Every row comes from one small tree of marks. Brackets hold a mark, then the marks that hang from it, in the order of their numbers. Every link used is in the known rows. Which tree was each row made from?
Known rows
{z997 {z845 z536 {z735 z894}}}: [-0.367, -0.717, -0.926,  0.516,  1.261,  2.635, -3.047,  0.902,  1.144,
  1.624,  0.120,  2.022,  1.070,  0.805, -0.838,  0.767,  1.156,  0.634,
 -0.779, -2.074,  0.507, -1.700,  0.645]
{z894 z640}: [-0.148,  0.536, -0.245,  0.522, -0.030, -0.069, -0.052,  0.573,  0.092,
  0.211, -0.570, -0.636,  0.897,  1.443, -0.871,  0.368,  1.420,  0.760,
 -0.779, -1.131, -0.004, -0.487,  0.428]
{z997 {z845 z536 z735}}: [-0.932, -0.462, -0.902,  0.313,  0.752,  2.600, -2.512,  1.174,  0.766,
  1.251,  0.098,  1.059,  1.533,  2.036, -0.367,  0.582,  1.279,  0.664,
 -0.938, -1.875,  0.342, -1.527,  1.335]
{z997 {z845 z536}}: [-0.399,  0.654, -0.662,  0.287, -0.108,  1.945, -0.298,  1.178,  0.681,
  0.653, -0.302,  1.256,  1.089,  1.491, -0.194,  0.626,  1.080,  0.970,
 -0.712, -1.532,  0.181, -1.189,  1.661]
{z275 z162}: [-0.775, -0.079, -0.007,  0.482, -0.574,  0.791,  0.793,  0.677,  0.179,
  0.272, -0.473,  0.598,  0.270,  1.525,  0.023,  0.160,  0.423,  1.185,
 -0.771, -0.401,  0.661, -1.814,  0.069]
{z845 z735}: [-1.165, -0.930, -0.133,  0.647,  1.221,  0.998, -2.039,  0.627,  0.128,
  0.170,  0.190,  0.119,  0.900,  1.567, -0.286,  0.579,  0.772, -0.406,
 -1.147, -1.421,  0.741, -1.263, -0.090]
{z845 z536 {z735 z162} z997}: [-0.033, -2.072, -0.540, -0.091,  1.292,  2.079, -4.729,  0.924,  0.766,
  3.033,  0.445,  0.872,  0.510,  1.332, -0.612,  0.830,  1.068,  1.183,
 -0.356, -0.606,  0.094, -0.320,  0.011]
{z759 {z275 z552}}: [ 0.816, -0.220,  0.206,  0.792,  0.389, -1.127,  4.220,  0.605,  0.338,
 -1.242, -0.574, -0.054,  0.334,  1.207, -0.741,  0.573,  1.039,  0.406,
 -0.726, -0.806, -0.007, -0.191, -0.399]
{z167 z536}: [-0.174, -0.024,  0.170,  1.954,  0.765,  1.576, -0.632,  0.907,  0.067,
  0.868, -0.016,  0.789,  0.395,  0.895,  0.003,  0.808,  0.456, -0.453,
 -0.802, -0.666,  0.670, -1.095,  0.330]
{z759 z275}: [ 0.072, -0.159, -0.207,  1.005,  0.012, -0.590,  3.568,  1.104,  0.326,
 -0.796, -0.745, -0.298, -0.279,  0.541, -0.706,  0.637,  1.014,  0.407,
 -1.025, -0.802,  0.458, -0.666,  0.346]
{z640 z894}: [-0.002,  0.168,  0.280,  0.558,  0.387,  0.411,  0.841,  0.770, -0.744,
  0.087,  0.036,  0.296,  0.663, -0.053, -0.616,  0.194,  0.703, -0.848,
 -0.771, -1.214,  0.036, -1.009, -0.810]
{z162 {z275 z552} {z735 z894}}: [ 0.019, -0.405,  0.062,  0.761,  1.890, -0.143,  1.212,  0.814,  0.730,
 -0.833, -0.182,  1.555,  0.384,  0.580, -1.047,  0.266,  0.506, -0.262,
 -0.906, -1.581, -0.169,  0.213, -1.644]
{z536 z167}: [ 0.330,  0.643, -0.188, -0.092,  0.246, -0.322, -0.045,  0.528,  0.073,
  0.492, -0.451, -0.221,  0.013,  0.328,  0.023,  1.159,  0.649, -0.129,
 -1.380, -0.706,  1.207, -0.715,  0.146]
{z275 {z162 {z735 {z845 z536 z997} z894}} z552}: [ 0.715,  0.260, -0.051,  0.019,  0.952,  2.540, -0.091,  1.007,  1.271,
  2.240,  1.398,  2.345,  0.674,  1.702, -1.373,  0.127,  1.235,  1.602,
 -0.359, -1.550, -0.306, -1.842, -1.874]
{z275 {z162 {z735 {z845 z997}}}}: [-1.069,  0.719, -0.338,  0.294, -0.052,  2.665,  0.602,  1.608,  0.736,
  1.592,  1.144,  0.798,  0.201,  2.339, -0.978, -0.116,  1.194,  1.659,
 -0.988, -1.446,  0.262, -2.067, -0.486]
{z162 {z275 z552}}: [ 0.231, -0.057,  0.301,  0.535,  0.583, -1.105,  0.914,  0.230,  0.071,
 -1.308, -0.539,  0.691,  0.636,  1.189, -0.090,  0.502,  0.790,  0.375,
 -0.640, -0.843, -0.162,  0.364, -0.546]
{z845 z536 {z735 z162 z894} z997}: [ 0.604, -2.323, -0.546,  0.140,  1.806,  2.096, -5.346,  0.645,  1.200,
  3.464,  0.442,  1.894, -0.021, -0.018, -1.170,  1.040,  0.901,  1.107,
 -0.208, -0.792,  0.283, -0.523, -0.705]
{z162 z735}: [-1.477,  0.268, -0.097,  0.568,  0.967,  1.251,  1.250,  1.517,  0.202,
 -0.388,  0.047,  0.033,  0.720,  1.743, -0.473,  0.189,  0.432, -0.615,
 -1.282, -1.474,  0.301, -0.827, -0.087]
{z759 {z275 {z162 {z735 z845}} z552}}: [-0.145,  0.628, -0.071,  0.712, -0.101,  0.829,  4.638,  1.300,  0.770,
 -0.306,  0.194,  0.347,  0.426,  2.607, -1.163, -0.301,  1.269,  1.307,
 -1.108, -1.271, -0.161, -1.205, -0.705]
{z275 z552}: [ 0.191,  0.313,  0.565,  0.353,  0.656, -0.333,  1.143,  0.047,  0.004,
 -0.995, -0.016,  0.524,  1.108,  1.768, -0.170,  0.579,  0.551, -0.037,
 -0.520, -0.898,  0.072, -0.326, -0.607]
{z162 {z735 {z845 {z536 z167}} z894}}: [ 0.052,  1.648, -0.410,  0.110,  1.251,  2.358, -1.394,  1.330,  0.948,
  1.894,  0.743,  1.536,  0.126,  0.094, -1.077,  0.907,  0.966, -0.513,
 -1.433, -2.164,  0.634, -1.367, -0.516]

Which tree is each row?
[ 2.121, -1.818, -1.191, -0.381,  2.005,  1.013, -4.944,  0.778,  1.170,
  4.492,  0.604,  0.549,  0.247, -0.570, -1.616,  1.455,  2.142,  1.026,
 -0.824, -1.416,  0.579, -1.195, -1.232] : {z845 {z536 z167} {z735 {z894 z640}} z997}
[-0.656, -1.640, -0.275,  0.832,  1.297,  0.542, -3.859,  0.190,  0.788,
  0.768, -0.695,  1.501, -0.232,  0.032, -0.756,  0.568,  0.301,  0.537,
 -0.899, -0.804,  0.552,  0.358, -0.315] : {z845 {z735 {z162 z275} z894}}
[ 0.232, -1.876, -0.588,  0.058,  1.693,  1.874, -3.569,  1.174,  0.590,
  2.588,  0.931,  0.660,  0.769,  1.089, -0.633,  0.986,  1.574,  0.491,
 -0.547, -1.321,  0.257, -1.504, -0.510] : {z845 z536 z735 z997}
[ 0.849,  0.652, -0.852,  0.032,  1.489,  1.627, -1.801,  1.651,  1.358,
  2.615,  0.945,  1.747, -0.617, -0.615, -1.427,  1.029,  1.671,  0.656,
 -1.247, -2.039,  0.233, -0.632, -1.065] : {z162 z275 {z735 {z845 {z536 z167} z997} z894}}
[-0.222,  0.629, -0.461,  0.734,  1.412,  1.607, -0.516,  1.505,  1.215,
  1.064,  1.094,  1.689, -0.580,  0.094, -1.711,  0.461,  1.418,  0.808,
 -0.973, -2.217,  0.051, -0.602, -1.160] : {z162 z275 {z735 {z845 z997} z894}}
[ 0.567,  0.584, -0.910,  0.459,  1.227,  1.801, -1.872,  1.707,  1.393,
  2.496,  0.832,  1.304,  0.115,  0.242, -2.160,  0.392,  2.269,  1.393,
 -0.742, -2.401, -0.710, -0.434, -0.845] : {z162 z275 {z735 {z845 z536 z997} {z894 z640}}}
[ 0.698, -0.650,  0.034,  0.706, -0.380, -0.737,  4.559,  0.643,  0.460,
 -0.563, -0.766,  0.254,  0.201,  1.650, -0.604,  0.119,  0.935,  1.535,
 -0.664, -0.258,  0.079, -0.978, -0.607] : {z759 {z275 z162 z552}}
[ 1.144,  1.121, -0.905, -0.138,  1.273,  2.185, -2.062,  1.514,  1.375,
  3.537,  1.173,  0.802,  0.128,  0.238, -2.158,  0.862,  2.139,  0.910,
 -1.072, -2.226,  0.021, -1.060, -0.859] : {z162 {z735 {z845 {z536 z167} z997} {z894 z640}}}
[ 1.022, -2.224, -0.834,  0.099,  1.522,  1.787, -5.726,  0.622,  1.258,
  4.078,  0.204,  1.152,  0.354,  0.286, -1.765,  0.803,  1.583,  1.782,
 -0.141, -0.935, -0.195, -0.186, -0.588] : {z845 z536 {z735 z162 {z894 z640}} z997}
[-0.534,  0.496, -0.355,  0.464,  0.454,  2.683,  0.094,  1.346,  1.147,
  1.978,  1.171,  1.747, -0.262,  1.081, -1.471,  0.042,  1.024,  1.616,
 -0.833, -1.603,  0.449, -2.217, -1.151] : {z275 {z162 {z735 {z845 z997} z894}}}
[-0.659, -0.190,  0.205,  0.281,  0.450,  1.038,  2.277,  0.903,  0.380,
 -0.209,  0.046,  0.704,  1.227,  2.915, -0.369, -0.354,  0.379,  0.732,
 -0.861, -0.864, -0.055, -1.261, -1.170] : {z275 {z162 z735} z552}
[ 0.303, -0.916, -1.288, -0.037,  0.806,  1.632, -4.498,  0.678,  1.436,
  2.526, -0.844,  1.928,  0.113,  0.113, -0.639,  1.026,  0.930,  1.432,
 -1.162, -1.149,  0.646,  0.031,  1.011] : {z997 {z845 {z536 z167} {z735 {z162 z275} z894}}}
[ 0.019, -0.591, -1.171,  0.450,  1.058,  2.357, -3.383,  0.859,  1.223,
  2.087, -0.079,  1.293,  1.395,  1.136, -1.379,  0.564,  1.749,  1.217,
 -0.748, -2.175,  0.081, -1.424,  0.788] : {z997 {z845 z536 {z735 {z894 z640}}}}
[ 0.116, -2.390, -0.733,  0.031,  1.215,  1.288, -4.850,  1.021,  0.846,
  2.762,  0.059,  0.966,  0.176,  0.931, -0.538,  0.805,  1.255,  1.514,
 -0.460, -0.570, -0.177,  0.295, -0.034] : {z845 z536 {z735 {z162 z275}} z997}
[ 0.636, -0.537, -1.337, -0.217,  0.637,  2.023, -4.705,  0.548,  1.427,
  3.254, -0.713,  1.122,  0.800,  0.767, -1.246,  0.854,  1.415,  1.697,
 -1.060, -1.339,  0.428, -0.209,  1.221] : {z997 {z845 {z536 z167} {z735 z162 {z894 z640}}}}
[ 0.482,  0.929, -0.683,  0.303,  1.284,  2.678, -1.734,  1.598,  1.280,
  2.868,  1.322,  1.140,  0.503,  0.680, -2.273,  0.495,  2.052,  0.966,
 -0.665, -2.443, -0.411, -1.167, -0.808] : {z162 {z735 {z845 z536 z997} {z894 z640}}}
[ 0.533, -0.908, -0.130,  0.871,  0.664,  0.026,  4.731,  1.097,  0.992,
 -0.147, -0.496,  0.918,  0.032,  1.151, -1.332, -0.081,  0.724,  1.063,
 -0.865, -0.873,  0.067, -1.119, -1.482] : {z759 {z275 {z162 {z735 z894}} z552}}
[ 1.457, -2.122, -0.843, -0.470,  1.786,  1.487, -5.761,  0.528,  1.241,
  4.358,  0.313,  1.487, -0.408, -0.688, -1.017,  1.513,  0.970,  1.039,
 -0.729, -0.573,  0.837, -0.369, -0.814] : {z845 {z536 z167} {z735 z162 z894} z997}
[ 0.123,  1.276, -0.593, -0.348,  0.961,  2.501, -1.112,  1.821,  0.871,
  2.549,  1.410,  0.502,  0.310,  1.280, -0.995,  0.846,  1.594,  0.344,
 -1.307, -1.935,  0.318, -1.184, -0.232] : {z162 {z735 {z845 {z536 z167} z997}}}
[ 1.529,  0.685, -0.098,  0.345,  0.248,  0.152, -2.574, -0.245,  1.371,
  1.944,  0.342,  1.602, -0.248,  0.578, -2.220,  0.477,  1.851,  2.879,
  0.041, -1.134, -0.799,  1.322, -0.856] : {z735 {z162 {z275 z552}} {z845 z997} {z894 z640}}
[ 0.314, -1.601, -0.261,  0.643,  1.359, -0.242, -3.740, -0.259,  0.847,
  0.941, -0.774,  0.907,  0.668,  0.978, -1.378,  0.283,  0.999,  1.205,
 -0.568, -0.939, -0.297,  1.023, -0.845] : {z845 {z735 {z162 {z275 z552}} {z894 z640}}}
[ 0.780,  1.068, -0.085, -0.240,  0.682,  1.943, -0.189,  0.749,  1.067,
  1.891,  0.631,  1.923,  0.673,  1.373, -0.872,  0.347,  0.865,  0.784,
 -1.067, -1.412,  0.240, -1.701, -1.502] : {z275 {z162 {z735 {z845 {z536 z167}} z894}} z552}
[ 0.947,  1.301, -0.359, -0.633, -0.270,  1.832, -3.413,  0.694,  0.935,
  3.270,  0.653,  0.986, -0.369,  0.698, -0.640,  1.243,  1.270,  1.703,
 -0.704, -0.604,  0.359,  0.042,  0.682] : {z735 z162 {z845 {z536 z167} z997}}
[-0.441,  1.081,  0.144,  0.058,  0.182,  2.345,  0.657,  1.062,  0.574,
  0.836,  0.764,  1.336,  1.457,  3.113, -0.483, -0.222,  0.941,  0.901,
 -0.821, -1.463, -0.394, -1.655, -0.778] : {z275 {z162 {z735 {z845 z536}}} z552}
[ 0.216,  0.427, -0.199,  0.489, -0.043,  1.306,  3.680,  1.514,  0.873,
  0.410,  0.164,  0.668,  0.655,  2.411, -1.021, -0.129,  1.393,  1.275,
 -0.969, -1.242, -0.501, -1.362, -0.540] : {z759 {z275 {z162 {z735 {z845 z536}}} z552}}
[-0.846, -0.506, -0.722,  0.788,  1.130,  1.981, -1.924,  0.623,  1.035,
  0.672,  0.117,  1.545,  0.767,  1.023, -0.959,  0.545,  0.925,  0.672,
 -0.987, -2.044,  0.833, -1.512,  0.484] : {z997 {z845 {z735 z894}}}
[ 0.022, -0.696, -0.155,  0.715,  0.186,  0.018,  5.226,  1.341,  0.647,
 -0.502, -0.465,  0.055,  0.396,  2.265, -0.894, -0.268,  0.876,  1.085,
 -1.024, -0.725, -0.121, -0.967, -0.879] : {z759 {z275 {z162 z735} z552}}
[ 0.603,  1.142, -0.313,  0.502,  1.323,  1.098, -0.971,  0.987,  1.090,
  0.889,  0.380,  1.491,  1.066,  1.113, -1.781,  0.170,  1.868,  0.606,
 -0.779, -2.412, -1.048,  0.087, -1.123] : {z162 {z275 z552} {z735 {z845 z536} {z894 z640}}}
